What can hang from each mark
paro: muliv pesel pudize
nepi: mised
gena: pudize
nuvi: reresu tede
pesel: paro vugu
lemu: muliv tede
kune: kavel
vugu: muliv pesel pudize
mised: nepi pudize
reresu: nuvi
tede: lemu nuvi
muliv: lemu paro vugu
kavel: kune muliv pudize
pudize: kavel mised paro vugu

Each row was made from one small tree. The marks that hang from a mark follow it in brackets, in alphabetical order. Every link used is in the known rows. Write each row's tree.
Known rows
lemu(tede(nuvi)): 22  -35  51  -24  29  -47  -36  -8  13  -23  -45  -25  15  -7  -52  -4  -15  13  11  -32  -42  10  2  -21  11  17  -43  25  62  -2  28  -3  -7  1  68  -1  12  29  -28
tede(lemu nuvi): 16  -36  47  -26  24  -50  -29  -7  16  -24  -28  -21  17  -5  -61  2  -20  18  8  -33  -47  10  -2  -29  6  18  -41  18  56  -6  25  -3  -6  3  71  10  12  29  -29
tede(lemu(muliv) nuvi(reresu)): 18  -36  72  -19  36  -46  -28  -9  23  -26  -51  -34  25  -14  -62  -1  -23  20  9  -43  -33  13  2  -25  4  17  -53  26  63  -4  38  -14  -6  -1  78  14  9  40  -46
nepi(mised(pudize(kavel paro(muliv) vugu))): 29  -20  27  -16  37  -9  -12  -14  17  16  -17  -17  27  5  -17  -8  14  14  10  -1  -60  0  -14  -2  38  50  -18  -13  34  -46  -3  16  16  49  -8  -29  20  -8  8
pudize(kavel(kune) paro vugu): 32  -9  27  -39  25  -13  -16  -19  11  4  -14  -7  14  1  -34  20  14  3  19  -2  -47  5  -11  -24  36  61  -16  -12  40  -40  17  14  34  39  25  -18  21  6  -15
gena(pudize(kavel(kune) paro(muliv(lemu) pesel))): 45  -20  11  -18  19  -6  -7  -18  2  10  -5  -8  23  16  -31  21  21  9  2  -11  -40  -4  4  3  56  48  -25  -18  16  -41  -4  19  33  32  18  -20  15  -24  4
nepi(mised(pudize(kavel paro vugu(pesel)))): 28  -25  24  -21  32  -4  -11  -9  9  7  -8  -9  23  1  -18  6  -1  12  6  -4  -55  2  -14  -8  29  47  -27  -9  34  -40  6  10  20  56  -8  -34  20  -6  9
kune(kavel(pudize(vugu))): 14  -8  35  -19  12  -15  -31  -18  11  -6  0  1  8  -10  -24  7  5  14  24  -15  -37  4  -6  -22  23  46  7  -5  36  -27  5  8  21  27  20  -1  18  14  -14
mised(nepi pudize(paro vugu(muliv))): 27  -5  46  -17  37  -2  -14  -5  2  0  -22  -13  28  -3  -3  -11  8  28  4  -8  -64  7  -4  -14  18  34  -5  -1  15  -33  1  13  10  47  -8  -34  25  3  -2
mised(nepi pudize(kavel paro vugu)): 31  -10  35  -31  32  -9  -14  -8  14  9  -25  -16  24  0  -16  5  11  19  11  3  -68  5  -13  -11  16  46  -16  -9  27  -51  5  9  9  49  -5  -31  28  0  -5
reresu(nuvi(tede(lemu(muliv(vugu(pesel)))))): 27  -30  77  -3  28  -35  -27  -19  6  -41  -43  -15  40  -22  -56  -4  -29  15  2  -46  -23  10  21  -23  -1  6  -49  22  47  21  44  2  13  8  63  -1  -6  37  -32
nepi(mised(pudize(kavel(muliv(lemu)) paro))): 24  -3  20  -17  36  -12  -15  -10  16  5  0  -3  28  0  -26  -18  12  24  14  -9  -45  -3  -6  -2  18  32  6  -15  30  -38  1  14  13  38  4  -27  17  6  16
nepi(mised(pudize(paro(muliv pesel(vugu))))): 12  -24  22  -2  14  -2  -8  -5  9  -3  -4  -22  25  8  -8  -23  9  12  8  -18  -51  10  -7  -3  43  17  -33  3  18  -29  -18  25  6  36  -2  -25  10  -18  12
nuvi(reresu tede): 22  -32  69  -12  24  -45  -40  -4  26  -36  -41  -10  13  -16  -57  4  -19  8  8  -29  -35  7  6  -47  -5  19  -46  21  67  -16  41  -8  -6  2  65  -1  25  43  -35
pesel(paro vugu(muliv pudize(kavel mised))): 25  -31  30  -8  -11  -10  1  -22  2  0  -2  -3  26  11  -14  -39  5  -1  -13  -30  -56  5  -3  -18  37  31  -27  0  36  -24  1  21  29  43  7  -41  9  -10  20
kune(kavel(pudize(mised(nepi) paro(muliv) vugu))): 29  1  29  -19  23  4  -22  -4  2  13  -4  -5  16  -1  -3  -11  37  15  11  -2  -50  7  -14  -12  35  70  24  -13  11  -41  -17  18  24  50  -4  -29  11  -4  -3
kavel(muliv(paro) pudize): 22  -3  37  -8  13  -20  -22  -9  7  -9  1  -2  12  -5  -22  -20  9  14  22  -23  -18  5  -1  -28  8  19  10  -4  27  -18  10  10  19  22  13  -8  12  23  3
paro(muliv(lemu vugu(pudize(kavel mised))) pesel): 36  -27  8  4  23  -13  -8  -24  2  6  -2  5  27  8  -23  -15  19  3  -15  -31  -40  -7  24  1  36  44  -35  -8  29  -18  -6  21  29  32  5  -29  -5  -13  4
lemu(tede(nuvi(reresu))): 23  -37  65  -21  31  -50  -39  -7  18  -28  -55  -24  12  -8  -61  0  -21  7  6  -38  -35  11  3  -30  10  18  -58  30  74  -2  38  -11  -11  -5  74  -1  18  40  -40
gena(pudize(kavel(muliv(lemu)) vugu)): 43  -6  41  -22  35  -23  -19  -20  6  1  -4  -2  26  6  -24  5  8  25  11  -23  -45  1  12  -1  21  45  6  -11  38  -31  2  14  29  32  5  -25  20  9  7
pudize(kavel paro(pesel) vugu): 45  -19  26  -32  33  -16  -5  -15  11  -2  -14  -21  18  3  -29  25  13  9  13  -9  -45  8  -6  -19  32  51  -47  -4  41  -32  1  11  31  39  18  -21  10  -8  -13
mised(nepi pudize(kavel vugu(muliv))): 31  -15  41  -12  29  -5  -18  -15  8  5  -23  -4  24  -6  -3  -15  10  26  3  -11  -69  -3  1  -13  21  36  -6  0  29  -47  6  6  8  45  -2  -25  31  -3  -1
pudize(kavel(kune) mised(nepi) paro vugu(muliv)): 41  -4  28  -29  34  5  -15  -6  -1  14  -17  3  19  2  -7  -9  33  13  2  -2  -62  2  -12  -21  38  73  14  -11  24  -49  4  16  33  58  7  -39  21  -6  -4
muliv(paro(pudize(kavel mised))): 33  -41  13  -14  7  -25  -16  -12  10  0  -7  -5  12  5  -38  -10  14  -4  0  -15  -45  -5  -14  -14  20  48  -17  -9  43  -39  8  12  16  36  16  -15  11  0  -5
gena(pudize(paro)): 21  -26  46  -25  22  -27  -24  3  14  -14  -19  -17  15  6  -40  11  -4  13  10  -14  -50  7  -13  -19  14  34  -20  -3  38  -32  13  11  12  27  23  -13  27  18  -5
pesel(paro(muliv) vugu(pudize)): 8  -28  36  -2  -19  -19  -7  -20  5  -19  1  -19  26  11  -15  -29  -7  -2  -2  -32  -48  12  8  -19  33  6  -43  10  28  -10  3  24  15  23  19  -26  8  1  11
reresu(nuvi(tede(lemu(muliv(paro))))): 35  -31  76  -12  32  -51  -25  -16  16  -30  -55  -25  37  -20  -64  -9  -24  21  11  -37  -24  11  2  -20  -9  6  -40  19  51  9  44  -2  5  3  74  7  -2  44  -34
gena(pudize(kavel(muliv(lemu)) mised)): 41  -16  32  -20  27  -22  -25  -7  12  2  -5  5  20  4  -29  -14  17  19  3  -24  -46  -3  1  -6  18  50  18  -12  40  -39  3  14  20  31  12  -26  17  9  10
nuvi(reresu tede(lemu)): 24  -35  71  -16  21  -51  -38  -9  25  -35  -42  -12  20  -16  -72  10  -26  15  8  -36  -38  12  7  -44  -9  14  -50  21  66  -5  41  -11  -9  -1  77  8  16  43  -38
pesel(paro vugu(muliv pudize(kavel))): 19  -29  34  -6  -14  -12  2  -28  1  -9  -1  -7  26  11  -18  -27  -4  2  -7  -31  -52  4  5  -19  36  15  -41  4  34  -19  7  18  28  36  16  -31  14  -8  19
gena(pudize(kavel(kune) mised paro(pesel))): 40  -31  15  -30  17  -4  -19  -2  13  16  -15  -5  11  12  -33  18  21  1  2  -7  -48  0  -24  -16  42  67  -13  -19  29  -54  -2  13  29  42  12  -24  21  -18  -4
nepi(mised(pudize)): -4  -30  32  -8  21  -24  -36  3  23  -14  -16  -7  14  -9  -27  -22  -11  18  15  -16  -56  -2  -13  -19  6  18  -8  7  45  -35  14  5  -13  24  22  -5  27  20  -3
kune(kavel(muliv(lemu))): 21  3  27  -16  16  -19  -35  -16  11  -22  15  5  14  -16  -29  -14  16  23  21  -24  -28  -2  15  -17  14  30  12  2  32  -16  8  12  18  16  41  -1  12  23  -12
pudize(kavel): 24  -30  33  -23  14  -29  -27  -9  22  -18  -16  -7  10  -8  -40  0  3  8  14  -16  -49  -3  -3  -29  15  33  -29  6  58  -37  25  3  10  22  44  0  24  17  -14
pudize(kavel(kune) vugu(muliv)): 33  -15  32  -20  22  -9  -20  -25  5  0  -11  6  15  -5  -21  -1  13  10  10  -16  -48  -4  4  -25  41  50  -5  -3  42  -35  18  12  33  34  26  -13  25  2  -12
mised(pudize): 10  -26  37  -15  12  -25  -32  -7  22  -16  -19  -9  14  -12  -31  -9  -8  14  12  -17  -52  0  -6  -25  8  17  -19  5  42  -31  19  6  -7  17  24  -4  27  19  -14

Write each row's tree
23  10  28  -9  27  5  -16  8  -2  1  -1  -2  19  3  -1  -21  32  14  12  -19  -32  12  -2  -26  16  43  18  -9  5  -23  -20  18  23  43  -17  -34  1  -3  5
kavel(muliv(vugu) pudize(mised(nepi) paro(pesel)))
26  -3  25  -33  25  0  -19  -13  11  17  -22  -7  21  1  -15  9  15  14  15  7  -65  3  -16  -15  27  53  -1  -15  19  -57  8  11  15  49  -1  -29  32  -5  -8
mised(nepi pudize(kavel(kune) paro vugu))
30  -6  29  -12  19  -9  -23  -7  14  6  -12  -4  20  -6  -11  -29  20  22  13  -10  -45  -4  -1  -16  4  22  3  -4  18  -45  7  5  6  40  0  -19  25  6  3
mised(nepi pudize(kavel(muliv(paro))))
31  -33  70  -16  44  -45  -25  -11  14  -19  -64  -38  26  -11  -53  -13  -15  13  14  -41  -17  14  6  -10  8  14  -60  29  57  6  41  -11  0  4  68  1  2  40  -41
lemu(muliv(paro) tede(nuvi(reresu)))
46  -45  22  -10  23  -37  -17  -25  3  3  -30  -19  27  8  -48  -11  8  4  -12  -31  -48  -2  6  10  41  42  -30  2  52  -16  5  10  3  14  44  -22  -3  -9  -10
paro(muliv(lemu(tede(nuvi))) pudize(kavel mised))
39  -20  16  -26  16  -6  -20  -10  16  9  -12  -3  14  2  -31  -7  34  -4  5  -2  -47  -3  -15  -23  47  67  -6  -14  36  -47  10  18  28  38  27  -22  16  -4  -8
pudize(kavel(kune) mised paro(muliv))
6  6  24  -2  17  -13  -28  -24  -1  -8  9  17  22  -2  -26  -16  4  9  9  -34  -26  -3  29  -20  15  24  10  -8  20  -4  15  21  27  17  16  -19  10  23  -2
kavel(kune muliv(lemu vugu(pudize)))
11  -34  72  -2  42  -37  -29  -21  13  -13  -65  -29  30  -8  -51  -11  -23  9  2  -52  -24  9  19  -11  8  15  -63  24  57  13  38  -8  4  3  49  -9  4  38  -37
lemu(muliv(vugu(pudize)) tede(nuvi(reresu)))
28  -33  45  -4  35  -39  -20  -24  -4  -12  -37  -10  28  -1  -45  -12  -20  23  -13  -46  -41  2  21  -4  17  11  -39  18  46  11  22  2  5  4  52  -20  6  19  -8
vugu(muliv(lemu(tede(nuvi))) pudize)
18  -32  67  -9  35  -33  -21  -14  6  -31  -38  -24  31  -10  -54  -3  -25  12  2  -50  -21  13  22  -21  11  15  -66  26  49  15  39  -8  9  11  60  4  -2  34  -40
tede(lemu(muliv(vugu(pesel))) nuvi(reresu))
23  -36  75  -17  40  -43  -33  -10  21  -25  -68  -39  23  -16  -53  -6  -18  15  13  -42  -28  12  6  -18  10  17  -56  32  69  0  41  -14  -7  -3  74  3  9  39  -45
lemu(muliv tede(nuvi(reresu)))
23  5  38  -19  22  -5  -25  12  7  0  -8  -6  14  -3  -8  -22  25  19  13  -12  -44  10  -18  -32  8  44  34  -8  20  -38  -5  11  12  38  0  -31  15  13  6
kavel(muliv pudize(mised(nepi) paro))
18  -39  17  -4  5  -14  -28  9  6  -15  -9  -14  10  0  -14  -7  10  8  -4  -22  -59  2  -9  -24  14  34  -13  9  29  -39  -10  8  -7  28  17  -16  13  -10  -14
paro(pesel pudize(mised(nepi)))
47  -19  39  -20  34  -3  -9  -6  -7  -10  -6  -5  22  -3  -11  -6  10  10  -7  -19  -45  10  -1  -23  33  57  -17  2  30  -16  6  18  37  51  3  -42  6  3  -1
pudize(mised paro vugu(muliv pesel))
46  -23  49  -14  46  -30  -14  -24  -18  -19  -26  -12  31  -4  -30  -1  -16  23  -7  -42  -35  11  29  0  31  22  -43  23  43  19  20  7  18  19  45  -29  -3  11  -11
pudize(vugu(muliv(lemu(tede(nuvi))) pesel))
31  -17  34  -19  28  -41  -22  -13  0  -23  -22  -11  25  -4  -45  -11  -7  17  17  -28  -30  8  16  0  5  11  -29  14  40  5  25  10  6  13  51  -7  -3  29  -11
muliv(lemu(tede) paro)
11  -28  44  1  2  -16  -14  -19  1  -17  -6  -1  17  -1  -17  -24  -8  12  -5  -39  -50  4  11  -23  23  11  -26  12  36  -14  12  18  17  22  19  -20  19  11  6
pesel(vugu(muliv pudize))
33  -27  61  -11  42  -44  -27  -17  2  -27  -46  -13  24  -6  -54  -11  -19  19  -5  -45  -32  7  21  -13  19  14  -49  29  63  9  33  -5  -2  -3  71  -11  9  34  -27
vugu(muliv(lemu(tede(nuvi(reresu)))))
21  -23  27  -13  5  -22  -9  -8  1  -23  -1  -15  16  3  -22  -15  2  7  15  -30  -32  14  6  -16  21  10  -47  15  29  -10  3  18  16  24  28  -8  3  5  -6
muliv(paro(pesel(vugu)))
41  -30  29  0  15  -19  -14  -30  -14  -18  -5  -18  31  2  -21  8  -5  10  -4  -34  -40  6  29  7  40  23  -34  9  31  4  5  20  15  22  20  -27  -5  -9  -3
paro(muliv(lemu(tede)) pudize(vugu(pesel)))
13  -5  26  -13  34  -17  -16  2  -5  -5  -11  3  29  7  -23  -18  7  13  -7  -20  -54  6  8  -6  1  41  -6  -5  17  -16  5  20  14  39  5  -40  3  20  3
muliv(lemu vugu(pudize(mised(nepi) paro)))
13  4  33  -4  -2  5  -18  5  -11  -14  13  4  25  3  7  -41  13  5  5  -27  -30  12  6  -30  14  26  17  -1  6  -11  -5  16  21  47  -12  -40  0  3  17
kavel(muliv(vugu(pesel(paro))) pudize(mised(nepi)))
15  -25  26  -9  20  -15  -27  -3  10  2  -19  7  16  1  -21  -22  12  5  -6  -21  -61  -4  3  -20  5  46  -11  -2  36  -37  11  9  12  41  7  -27  18  12  -2
muliv(vugu(pudize(kavel mised(nepi))))
26  -35  12  6  6  -21  -13  -18  0  -22  6  -16  22  3  -26  3  5  9  -3  -30  -39  -2  18  -6  36  18  -34  4  28  -17  -7  18  6  11  27  -8  2  -14  -8
paro(muliv(lemu) pesel pudize)
32  -25  51  -1  36  -35  -24  -20  -8  -30  -31  -11  30  0  -47  -9  -14  3  -9  -48  -19  9  42  -4  31  14  -69  27  48  24  30  4  8  4  55  -18  -4  25  -23
paro(muliv(lemu(tede(nuvi(reresu))) vugu(pesel)))
3  -21  34  -4  20  -17  -33  4  6  -9  -18  5  17  -1  -18  -27  4  9  -5  -26  -58  2  5  -24  -3  36  -5  6  30  -24  10  12  4  34  9  -25  15  23  -6
muliv(vugu(pudize(mised(nepi))))
36  -36  22  -10  12  -16  -13  -11  -8  -7  4  -6  16  5  -19  -2  1  -3  -6  -23  -39  7  -2  -14  22  47  -21  -1  28  -17  3  17  24  44  -1  -30  1  0  -4
muliv(paro(pudize(mised vugu(pesel))))
27  -29  31  2  22  -7  -4  -25  0  -1  -12  -8  30  -3  -23  -13  0  5  1  -31  -20  -4  20  -3  16  25  -49  -1  22  -10  27  8  40  44  7  -17  -1  8  -1
lemu(muliv(paro vugu(pesel pudize(kavel))))
41  -19  20  -17  12  1  -3  0  3  1  -9  -19  21  10  -3  -20  38  6  -1  -14  -59  10  -5  -10  44  47  -30  3  20  -44  -17  22  19  48  8  -36  5  -25  5
pudize(kavel mised(nepi) paro(muliv pesel(vugu)))
20  17  31  -17  21  -12  -24  -22  -3  -2  8  9  18  -4  -15  -1  9  18  24  -22  -26  6  10  -21  25  37  35  -13  24  -18  5  19  27  20  11  -18  12  16  0
kavel(kune muliv(lemu) pudize(vugu))
37  -48  57  3  18  -42  -16  -23  9  -25  -43  -32  36  -11  -59  7  -23  15  -1  -42  -21  8  1  -13  5  2  -54  13  38  7  20  0  6  3  58  5  -9  11  -32
reresu(nuvi(tede(lemu(muliv(paro(pesel pudize))))))
4  -23  37  -13  32  -22  -31  -3  18  -6  -17  -10  18  -6  -19  -14  -10  20  17  -15  -59  4  -11  -13  10  29  -5  3  44  -32  7  9  -4  32  8  -15  24  17  -5
nepi(mised(pudize(vugu)))
31  -17  34  -1  22  -20  -20  -20  -12  -29  -9  -5  32  -4  -28  -15  0  9  4  -37  -27  5  42  1  29  13  -41  16  30  18  19  20  17  18  35  -17  -10  12  -4
paro(muliv(lemu(tede) vugu(pesel)))
44  -18  33  -38  36  -20  -13  -9  15  4  -19  -12  17  2  -32  5  18  5  9  -5  -55  8  -17  -19  25  70  -17  -10  50  -39  7  15  29  46  13  -31  12  7  -9
pudize(kavel mised paro vugu)
24  -16  36  -23  25  -14  -24  -10  16  3  -24  -10  20  -6  -12  -3  5  20  11  -6  -70  0  -6  -14  11  37  -12  -1  36  -51  9  4  0  40  4  -20  31  4  -9
mised(nepi pudize(kavel vugu))
23  -25  48  -17  26  -34  -16  -11  13  -19  -25  -28  30  -13  -44  -14  -7  23  23  -31  -31  10  3  -11  1  12  -28  12  34  -5  27  3  10  20  52  13  -4  28  -23
tede(lemu(muliv(paro)))
22  -28  18  -20  4  -16  -23  -27  9  2  -5  -4  11  2  -31  19  6  -2  11  -12  -52  -4  -6  -22  37  52  -9  -12  43  -43  11  13  22  29  20  -10  25  -5  -16
paro(pudize(kavel(kune) vugu))
38  -8  28  -22  11  -5  -3  -16  9  -8  4  -17  18  4  -18  -4  24  10  16  -21  -35  11  2  -23  37  30  -32  -1  30  -27  -8  20  33  34  13  -24  8  -12  4
pudize(kavel(muliv) paro(pesel(vugu)))
17  -10  40  -15  29  -37  -27  -15  0  -29  -20  -5  28  -6  -43  -12  -7  14  19  -33  -35  8  27  -3  8  13  -27  14  44  12  24  16  7  11  46  -8  -3  30  -14
muliv(lemu(tede) vugu)
40  -23  43  -35  33  -22  -13  -11  12  5  -21  -17  20  11  -35  25  4  13  11  -7  -56  6  -13  -9  27  58  -23  -13  42  -43  8  12  29  43  6  -24  27  4  -1
gena(pudize(kavel paro vugu))
21  2  42  -18  17  -14  -19  -5  11  -9  -2  -9  14  -4  -25  -4  11  15  21  -16  -27  8  -9  -34  16  30  10  -9  29  -24  6  12  21  24  12  -16  15  17  2
kavel(muliv pudize(paro))
44  -4  30  -13  24  3  -13  -14  -1  9  -3  -4  24  -3  5  -16  16  21  6  -13  -42  2  8  -11  14  32  -7  -4  9  -36  4  8  22  55  -21  -36  19  -4  9
mised(nepi pudize(kavel(muliv(paro)) vugu(pesel)))
26  -42  24  0  -15  -7  -9  -9  -8  -22  9  -7  22  5  -14  -23  -3  -4  -18  -29  -44  3  -2  -26  35  28  -23  4  27  -14  1  16  19  39  12  -33  5  -14  7
vugu(muliv pesel(paro(pudize(mised))))
21  -29  69  -11  23  -29  -16  -16  0  -32  -47  -36  38  -4  -42  -17  -25  0  5  -48  -14  20  21  -13  22  7  -78  31  47  27  36  -4  11  15  55  -15  -9  25  -31
lemu(muliv(vugu(pesel(paro))) tede(nuvi(reresu)))
16  -17  22  1  8  -22  -9  -17  -4  -10  3  -1  36  12  -23  -37  2  -1  -11  -31  -41  5  19  -4  25  28  -23  -4  23  2  1  28  21  30  9  -36  -9  8  9
pesel(paro(muliv(lemu vugu(pudize(mised)))))
28  10  27  -13  15  -18  -23  -22  -7  -1  -5  5  21  -4  -29  -15  9  15  27  -27  -10  6  13  -9  20  16  23  -6  18  -2  14  15  21  14  28  -13  0  18  2
kavel(kune muliv(lemu(tede) paro) pudize)
